Each row was made from one path, in order. Every step used is in the known rows, and no mark comes twice. Write each row's path.
Known rows
binu, soku, kidanez, vanol: [ 24  -6 -12  26  15  14 -30  38  -1  -2 -16  31 -57 -15   4  19 -38  -7
 -23 -22  24  -4  19  39   3  -5  -3   2  24 -24  -6  -6 -19   9  -8]
zifumal, soku, gega: [ -2   6 -19  12  20   7  -2  15   5   2   0  11 -31  -3  16   6 -37  -5
  -7  -4   2  -9  13  -7  19  -1 -22  -6  21   0 -15   5   5  22  -3]
soku, gega, vanol: [ -5  -9 -12  19  19 -21   4   6  -7  14  -6  18  -8  -3  15  -8 -24 -16
  -8 -15 -19   0   0   2  26  -3 -17 -22  34 -15   3  11  23  21  -2]
zifumal, soku, kidanez, vanol: [ 23  -3 -14  16  14  17 -15  32  11  -3  -1  28 -65  -5   7  20 -48   3
 -13 -19   7   3  27  18  22   8 -14   6  31 -14  -7   0 -13  13   9]
setom, zalo, lazo, zifumal, soku, binu: [ 28   7 -35  39  -2   5  -1 -10  22 -23  23  17   5  30  36  -1 -20 -17
  11  -1 -12  -6  14 -10 -17  18  -7  -9   6  -5  -1 -18   5   3  21]
setom, zalo: [  9   2 -22  26   1   4   5   8  -2   1 -12  -7 -30   5  -7   4 -22 -29
   2 -38 -11  -2  13   5   3  13 -30 -19  13 -24  -1   1  21  22  15]
feda, zalo, megal, gega: [-27 -40  -4  21 -16  -1   0  -5 -27  35 -31   3  42   9 -19  -3  -2 -10
 -16 -26 -51 -33   1   4   4   3 -42   4   5   5  14 -33  29  21   2]
letil, zifumal, soku, kidanez, vanol, sadu: [-10  14   0  30  32  27  -4  31  -2 -19 -20  40 -54 -33  30  27 -45 -13
 -14 -34  20  14  13  22  26  28  -2  24  27   4  -3  22  -8  29   1]
zalo, megal, gega: [-39 -26   8  25 -21   9   9   0  -4  33 -22   3  25  15  -9   2  -3 -16
  -5 -29 -40 -18   4  -3  33   2 -54  -2   8 -11  20 -34  16  35 -18]
zifumal, soku, binu, zalo, lazo: [ 29 -12 -41  17  -6  -6 -13  19  29 -15  -2  18  -5  13  39  10 -38   2
  16  26   2  16  18  -3 -13   0   2 -11   0 -11 -14 -10   3   0  15]
lazo, zifumal: [-35  20 -18  30  -7  10  -7 -12 -16  11 -14   8   0   5  -6  -8 -21 -36
   1 -23 -16  -8   2  19  18  16 -21   1  20   0  32 -14  28  24  -2]
febi, gega: [-32 -10 -22  28   8  12   2  -2 -38  23 -21  14  -5   4 -15  -5  -7 -19
   4 -21   0  -6  -4  -5  23  12 -35   1  10  -5   0 -19  25  31  -6]
lazo, zalo, megal, gega, soku, zifumal: [-44 -19  15   6 -10  -3   8   1  -4  22 -27  14  50  -1   0 -36   1  15
 -12   1 -45  -7   0  21   1 -15 -29  12  21  18  22 -31   2  25  14]
binu, soku, feda, zalo, lazo: [ 37  -7 -35  36  -5 -17 -32   9  -1  -1 -16  46  10   9  39   7 -26 -30
   2  13   1 -12  -6  12 -64 -21   0   5   9 -13  -7 -15  17  -7 -10]
feda, zalo, megal, fuvud: [-25 -35   0   8 -23 -17  -5 -18 -15  11 -28  -2  24  18 -13   3  -9 -26
  -3 -19 -62 -19  14  16 -13  10 -22   1  28  -3  -1  -6  32  24  18]
soku, sadu: [ -7  14 -10  17  -9   2  -5  10  -6   2 -33  11 -17   1  11   5 -25 -21
  11 -12  12  -1   1   6   8 -11 -18  -1   9 -13  13   5  39  34 -14]
febi, gega, megal: [-42 -14 -20  21  -1  -4  19 -12 -37  17 -17   2   3   7 -14 -10  -6 -10
  -4 -24 -23  -5 -13 -11  35  20 -34  -4  15 -16  24 -16  28  22  -7]
lazo, zifumal, soku, gega, megal, fuvud: [-52  -2   2  -4  -3 -13  14 -12  -3 -24   2   3   5  19  25 -21  -7 -10
 -14 -10 -41 -17  18  14  27  16  -7  -2  27   5  23   5  15   1  17]
gega, megal, zalo, lazo, zifumal, soku, feda: [ -1  13 -46  22 -34 -24  13  -2   1 -12  16  37  20  41  50 -22 -22 -24
  -5  11 -50  14  12  -2 -21  18 -21   6  18  -2  49 -20  24 -27  14]
lazo, zalo, megal, gega, soku, kidanez: [-35 -36   5  16   6  -8   6  17   7  20 -13  13  36   9  -3 -32  -6  17
 -21  -1 -40  -2   0  22  -4  -9 -26   8  22  -8  10 -30   0  17  -2]
zifumal, soku: [-13  13 -15   8   1  15   2   8  13  -3 -11  -1 -41   1   4   6 -36 -18
   7  -5 -10  -3  11  -1  22  14 -29  -3  22  -9   3  -1  11  23   7]
feda, zalo, lazo, zifumal, soku, gega, megal, fuvud: [-16 -25 -13  15 -10 -30   1 -25 -15 -21   5  19  45  31  30 -25   1 -18
  -5  -3 -65 -25  12   5 -21   2   8   7  25  22  16  -8  18 -17  37]
letil, zifumal: [-31  20 -14  47   3  11  -1  -1  -5  -4 -23   6 -17 -11   2   6 -34 -33
   4 -26   3  10 -13   5  28  32 -19  10   4 -11   0   6   9  41  -3]
setom, zalo, lazo, zifumal: [ 17   4 -27  54 -16   2  -4 -19  -2  -1   9  15  17  27   7  -9  -6 -48
  15 -41 -30  -2   7   3 -17   8 -20  -7  12  -5  19 -29  18   8  19]
zalo, megal: [-13  -6  -8  25 -18   0  -1 -13   4  25  -9   2   3   7 -10  17 -29 -24
   0 -28 -38  -2   0  -3  17   9 -41  -5  26 -18  14 -21  19  42 -19]
setom, zalo, feda: [ 21   0 -27  39  -3   3  -4  14  15   4  -8  12 -14  11  14   3 -20 -34
  28 -28 -26  -7   9  15 -17   7 -35 -16  16 -29  -1   5  21   7  12]
feda, zalo: [ -8  -5 -27  21   3  -3 -12   0 -27  16 -32   2  -6  -5 -15   2 -29 -24
  -2 -13 -19 -16   1  11  -9   8 -16  -1  19   0   4   1  36  18  13]
megal, gega, soku: [-57  -5  13  14   1   5   6  17   7  12 -32   5  -3   8  -8 -29  -8 -15
   5  -8 -15  -6  -6  24  41   3 -30  -1   9 -14   6  -9  10  20  -5]
vanol, gega, megal, zalo: [-45  -8 -18   2 -17 -15  25  15 -51  19 -31  -4  13   6  19 -25 -19 -21
  -8 -19 -45   2  -7   2  21  12 -45 -13  41  -4  50  10  36  10  11]
soku, kidanez: [ -1   8 -27  37  15  -1 -14  23  11  21 -21  16 -27   3   2  12 -40 -19
  -2 -17  13   8   4   2   9  -5 -17  -9  20 -32   1   5  10  26 -19]
zalo, lazo, zifumal: [-12  12 -20  53 -19   4 -11 -22  -3  14  -3  26  23  23  10  -6 -13 -49
  22 -20 -28  -1  -2   2   0   2 -18   3  21   2  32 -31  19  19  -2]
letil, sadu: [-14  19 -21  40 -10  11  -4  11 -20   2 -34   4 -15   1  -1   8 -27 -24
  15 -37 -12 -10  -1  16  30  19 -17  -1   5 -18   6  10  25  43 -19]
setom, zalo, megal: [ 15 -14 -15  26 -16  -3   7 -11   5  11   3  -9  -4  13 -13  14 -21 -21
  -7 -49 -41  -3  10  -1  -1  15 -42 -15  18 -24   2 -20  18  31   4]
zifumal, soku, binu, zalo: [  7  -5 -38  -5   8   1  -9  28  17 -18 -14   0 -28  -3  23   9 -45  14
  -4  23  14   9  22  13   6  15  -1 -14   0 -12 -14   6  12   4  16]
kidanez, vanol: [ -3  -5  -5  21  -5  15 -10  10 -19  10 -15  19 -42 -11 -10  17 -32 -21
   1 -31 -13  -5  21  25  32  14 -27   1  33  -7  10  -3  12  29   7]
soku, gega: [ -9   1 -22  29  17  -3  -9  13 -10  21 -13  16 -11  -3   8   9 -33 -18
  -3 -16   4  -8   6  -2  18  -8 -24 -11  20  -6  -7   5  18  31 -18]
lazo, zifumal, soku, binu: [-25  22 -26  15   8  13  -4  -3   9 -11  -1  10 -11   9  23   0 -34  -4
  -3  17   4 -11   9   4  18  27  -8  -1  14  -1  12  -4  15  19  -1]
zalo, lazo: [  2   3 -19  48 -14   0  -7  -5  11  17 -11  20   1  18  10   8 -23 -44
  30 -14 -20   6   1 -11   2  -7 -27  -5  21 -17  10 -16  14  29  -8]

Write each row's path
[-46 -23  11  16  -5  -7   6   4  24  17 -15   9  30  17   6 -11 -15  12
  -4  10 -25 -10 -10   8  36  11 -30  -7   6 -23  -6 -16   5  33 -30]
zalo, megal, gega, soku, binu
[ 22  -6 -38  25   0  -5 -20   3   1 -11  15  29  22  12  32 -11 -22  -8
  -2  -9 -14   5  16  13 -17 -11   2   2   4  25   3 -31   3 -13  23]
binu, zalo, lazo, zifumal, soku, gega
[-11  11 -25   9  12   9   0  14  22  -6  -8   5 -34   4  23  14 -43  -1
   5  24  10  -4  12 -10  20  18 -16 -11  15 -18 -10  11  10  28  -5]
zifumal, soku, binu
[ 12 -12 -45  26   2 -10 -23  32  18   3 -21  23   6   2  37   9 -37  -1
  26  21   0   6  11  28 -17   2  -7 -17   2 -27  -6  12  24   1  -1]
soku, binu, zalo, feda
[  9  -9 -34  25  -9  -3 -20  27  10   6 -25  17  -1  -1  18   1 -28 -21
  27  -8 -20   9  10  36 -15  -3 -20  -9   9 -17   7  -1  23  -3  12]
binu, zalo, feda
[ -1 -20 -20  21 -14 -12  -9 -18 -18  26 -18   0  20   2 -19  12 -26 -16
 -11 -23 -49 -17  -2   4 -12   9 -28   1  23  -1   6 -19  32  28   0]
feda, zalo, megal
[ -1 -10 -16  19  21 -20   3 -18 -24  -2  -2  44  42  -1  45 -19  -4 -29
  -5  -9 -47 -18   0   6 -25  -8  10   2  44  40  24  -3  37  -7  26]
feda, zalo, lazo, zifumal, soku, gega, vanol, sadu
[-44  -2   2   8  -6  -7  16  -4 -31  19 -26  -1   9  -6  21  -8 -24 -20
   3 -28 -30  -8 -25  -4  35   3 -40 -13  46 -14  46   9  31  31 -14]
vanol, gega, megal
[-26  -7  22   0   4   8  -9  11 -27   6 -18  26 -21 -18  11 -15 -30 -10
   4 -27 -15  -2 -14  42  40   4 -28   5  59   4  10   9   6  29   3]
kidanez, vanol, gega, soku
[  9  -7 -35  24  -7 -22  10   0 -13  -6  22  35  24  30  37 -40  -7 -22
  -9   2 -53   9  20   2  -6   7 -11  -6  28  23  19 -19  12 -21  43]
megal, zalo, lazo, zifumal, soku, gega, vanol
[  3  15 -33  25  14  -1 -10   8  -4 -22 -12  29 -16 -10  35   6 -45  -9
 -14   4   8   0 -11   7 -20  32  -5  25  -1   3 -17  14  18   9  11]
letil, zifumal, soku, feda, zalo
[ -1  -9 -32   0 -12  -2 -10  -6  11 -13   9   3  19   9  19   5 -34  19
 -20   6 -22   1  15  18  -1  25  -6  -2   3   4  11 -29  13   5  10]
lazo, zifumal, soku, binu, zalo, megal
[  2  -5 -11   2  22 -12  10   9   8  -3   5  14 -27  -2  24 -10 -28  -2
 -11  -4 -20  -1   7  -3  28   5 -16 -17  35  -7  -6  10  10  12  13]
zifumal, soku, gega, vanol
[-12  -1 -30  26 -14 -16  11  10 -23   3   3  28  36  30  50 -34 -17 -15
 -10 -10 -45  11  -7  -8  -9   1 -22   3  40   9  55 -16   7 -20  18]
vanol, gega, megal, zalo, lazo, zifumal, soku, kidanez
[ -3   6 -36  16  14   4  -7  23  14 -38 -13   3 -24 -15  32   8 -49  12
  -9  14  25  20   5  13  12  40   8   5 -18  -6 -24  12  -2  13  19]
letil, zifumal, soku, binu, zalo
[-46  10  13  16   1   3   0  20  11  18 -45  20   6   1   3 -28 -11  -5
   2  -4   1  -3  -8  23  35 -14 -22   4   8  -4  10  -5  -2  21  -1]
megal, gega, soku, zifumal
[  9  23 -28  35 -14   2 -11  -9  22  -6  17  49   7  29  52  -1 -28 -31
  15   5 -12   4   3  -3 -18   0 -17  11  17  -3  23 -24  14   2  -7]
zalo, lazo, zifumal, soku, feda
[  8 -10   0  28  -6   1  -4  -3 -18  -2  17  46  13   8  48  -7 -25  -4
  -6 -33 -35  -3  -9   7  17  -3 -15  12  55   7  50 -21 -10  -2   7]
zalo, lazo, zifumal, soku, kidanez, vanol, gega, megal
[-38 -13   4  -9   1 -17  18   4  10 -20  -7  -3 -17  15  25  -7 -17  -6
  -7  -3 -34 -11  21   0  29   8 -15 -10  29 -13   2  20  10  10  11]
zifumal, soku, gega, megal, fuvud
[-16 -30  -4  -2 -13 -19   9 -15 -14   5   3  35  52  21  30 -29   1   6
 -35  -4 -64 -26  -3  15  -7  14 -24  10  14  11  35 -35  34 -16  17]
lazo, zifumal, soku, feda, zalo, megal, gega, vanol
[ -2  15 -29  37  -5   7  -8 -13  22  -9  12  27  12  25  38   1 -26 -18
  17  19  -9  -4   6 -12   0  13  -5   0  14   1  11 -20   8  13   0]
zalo, lazo, zifumal, soku, binu
[  4 -13   0  24  17  12 -18  32 -33  25 -20  39 -23 -14  23  11 -38  -6
  -8 -38  10  -3   0  19  25 -11 -27   1  51  -8  12   9   3  28 -11]
soku, kidanez, vanol, gega
[  9   9 -16  21  11  21 -19  16  -3  -7   7  34 -42  -1   6   6 -38  -2
 -21 -25   0  -4  24  31  21  17  -6  15  30   4  16 -13  -9   3  13]
lazo, zifumal, soku, kidanez, vanol
[-22 -51   5  11 -14 -20  13 -11 -24  29 -24   6  45  10 -11 -20   6  -7
 -20 -24 -74 -24  -5   7  12   7 -33  -7  18  -2  22 -26  34  11  17]
feda, zalo, megal, gega, vanol
[-26   7   3  17  25  -7 -11  25   3  17 -24  23  -6  -4  23 -20 -38  -7
   1 -13  11  11 -32  19  17 -14 -18  -4  46 -20   2  17   3  25 -22]
vanol, gega, soku, kidanez
[-18 -20 -14  14 -13   0   7 -13 -18  19  -6  -3  21  -1  -9   0 -18 -12
  -6 -11 -54  -5  12   4 -14   7 -37   3  36   3  23 -27  27  37   9]
lazo, zalo, megal
[  0   1   5  28  26  25 -10  29 -19 -14  -7  37 -36 -26  38   9 -45   4
 -15 -36  19   7 -11  15  33  20 -17  24  34   7  -6  14 -23  27   8]
letil, zifumal, soku, kidanez, vanol, gega
[-18   3   7  15  27   2 -13  32   4   7 -29  40 -42 -22  10   8 -39 -14
  -4 -26   7  14   8  47  22  -2  -1   5  51 -13   4  22   6  24 -17]
gega, soku, kidanez, vanol, sadu
[ 35 -21 -16  20  -1   8 -30  22 -23  -8   8  53   9   1  48  -9 -28   2
  -7 -30  -7  10  10  35  -9 -14  -2  14  36  25  22 -28 -11 -16  30]
binu, zalo, lazo, zifumal, soku, kidanez, vanol, gega
[  7 -31   9  -4  -5 -21 -20  -2 -35  17  -5  51  24 -11  29  -6 -35  10
 -19 -20 -38 -12 -23  42 -11  -2 -26  17  59   9   4  -1  22  15 -10]
kidanez, vanol, gega, soku, feda, zalo, megal
[ 14 -15 -30  20 -12 -22 -15  -9 -10  26 -11  28  23   9  13  18 -36 -10
 -14  -9 -31 -11  -4   4 -32   1 -27   3  21 -13   4 -12  40  19 -20]
soku, feda, zalo, megal
[ -6 -18   2  17   8  -5  -2  21 -33  19 -16  28 -15 -14  23   6 -36   2
 -17 -42 -14  -3  -9  15  36  -4 -26  -4  56 -19  36  11   6  20 -13]
soku, kidanez, vanol, gega, megal
[-11 -16  -1   0  -2 -29 -14  -7 -19  22 -12  35  43   0  34 -14 -34   1
 -11  -6 -33  -8 -39  21 -23  -8 -28   7  47  -1   5   1  33  20 -22]
vanol, gega, soku, feda, zalo, megal
[ 27 -17 -28  15   1 -24  -8  -3   3 -18  21  32  25  12  39 -28 -15  -5
  -6  -7 -35  13  10  17  -9  -6   9  -9  17  17  13 -25   7 -23  39]
binu, zalo, lazo, zifumal, soku, gega, vanol
[ 10   0 -41  33   0  -3 -16 -16  -2  -8   3  27  29  20  28  -4 -25 -12
   7  24 -20 -20   2  -4 -29  13   7   8  12  19   4 -18  20   0  19]
feda, zalo, lazo, zifumal, soku, binu
[-23 -42  -6  10 -25   0   0  14 -10  22 -27  -1  29   8  -9  -3  -6  -2
 -14 -30 -37  -3  14  19  18  -2 -39  -6  -8  -5  16 -40  19  13   3]
binu, zalo, megal, gega
[  7  17 -49  30 -26  -8  -4  10   1  -6  11  48  12  40  49 -18 -23 -33
   4  15 -26  13  22   3 -32  10 -22  12  13   9  26 -23  21 -19  18]
megal, zalo, lazo, zifumal, soku, feda
[-11  -7 -27  28   1   6  -4  11  -8  12 -16  17  12  -2  19 -11 -17 -24
  29  10 -40  -8  12  21 -30  -1 -30   1  34  -1  21  -1  31  15  18]
lazo, zalo, feda
[ -8  29 -21  29   9   9  -1  12  19 -22  -3  30 -33  -5  44  11 -47 -16
  -2   0  19  15  -7  -1  10  31 -17  18   1 -14 -10  13   6  23  -8]
letil, zifumal, soku, feda
[-23 -38  -7 -11 -13 -12  12   1   5 -10   3   9  44  17  27 -26  -2  27
 -29   6 -48  -6  13  22  24  22 -11 -11  -3   2  27 -37  15 -11  25]
lazo, zifumal, soku, binu, zalo, megal, gega, vanol
[ 31 -19 -14  31   8   7 -28   3 -40   5   4  56  21   1  37  -9 -24  -6
  -9 -25 -22 -20  -3  20 -23 -10  -3  23  49  36  19 -21  -1  -8  28]
feda, zalo, lazo, zifumal, soku, kidanez, vanol, gega
[ 11   2 -32  21 -19   4 -14  -4   8 -17   4  17  10  16  20 -12 -20 -22
  10  -9 -26  12  16  19 -14   4  -4   5   5  15  20 -37   8 -12  34]
binu, zalo, lazo, zifumal, soku
[  0   3  -4   8  26  22  -6  37   1   1 -22  37 -59 -21  22  27 -41 -11
  -9 -25  10   2  31  21  19   3 -12   7  45  -2   8  16   4  21  -3]
zifumal, soku, kidanez, vanol, sadu
[ -5 -19 -20   0  -8 -25 -12   6  28  -3  -6   2  14   3   5  -1 -42  20
  -9  11 -18  19  -3  31   4  13  -3 -12  10 -25 -15  -8   9  17  -9]
gega, soku, binu, zalo, megal
[  3 -10 -17   9  -7 -32 -16 -10   9  13  -6  28  21   8   9  -2 -39  -2
 -13   2 -35  -1 -18  24 -28   5 -15   7  27 -16  -7  -5  29  13 -19]
gega, soku, feda, zalo, megal
[-29 -10  -1  20 -15 -19   9 -21   9 -22  14  19  29  37  39 -21  -1 -24
   5  -7 -53 -11  15  -1   9   2  -4   0  27   6  22 -11   5  -4  17]
zalo, lazo, zifumal, soku, gega, megal, fuvud
[-54  -8   3  15  12  -1   4  23  17   8 -31  11   4  11  12 -20 -16   3
   4  20   6  -9  -6  16  39   8 -17 -10   3 -22  -8   5  10  23 -19]
megal, gega, soku, binu
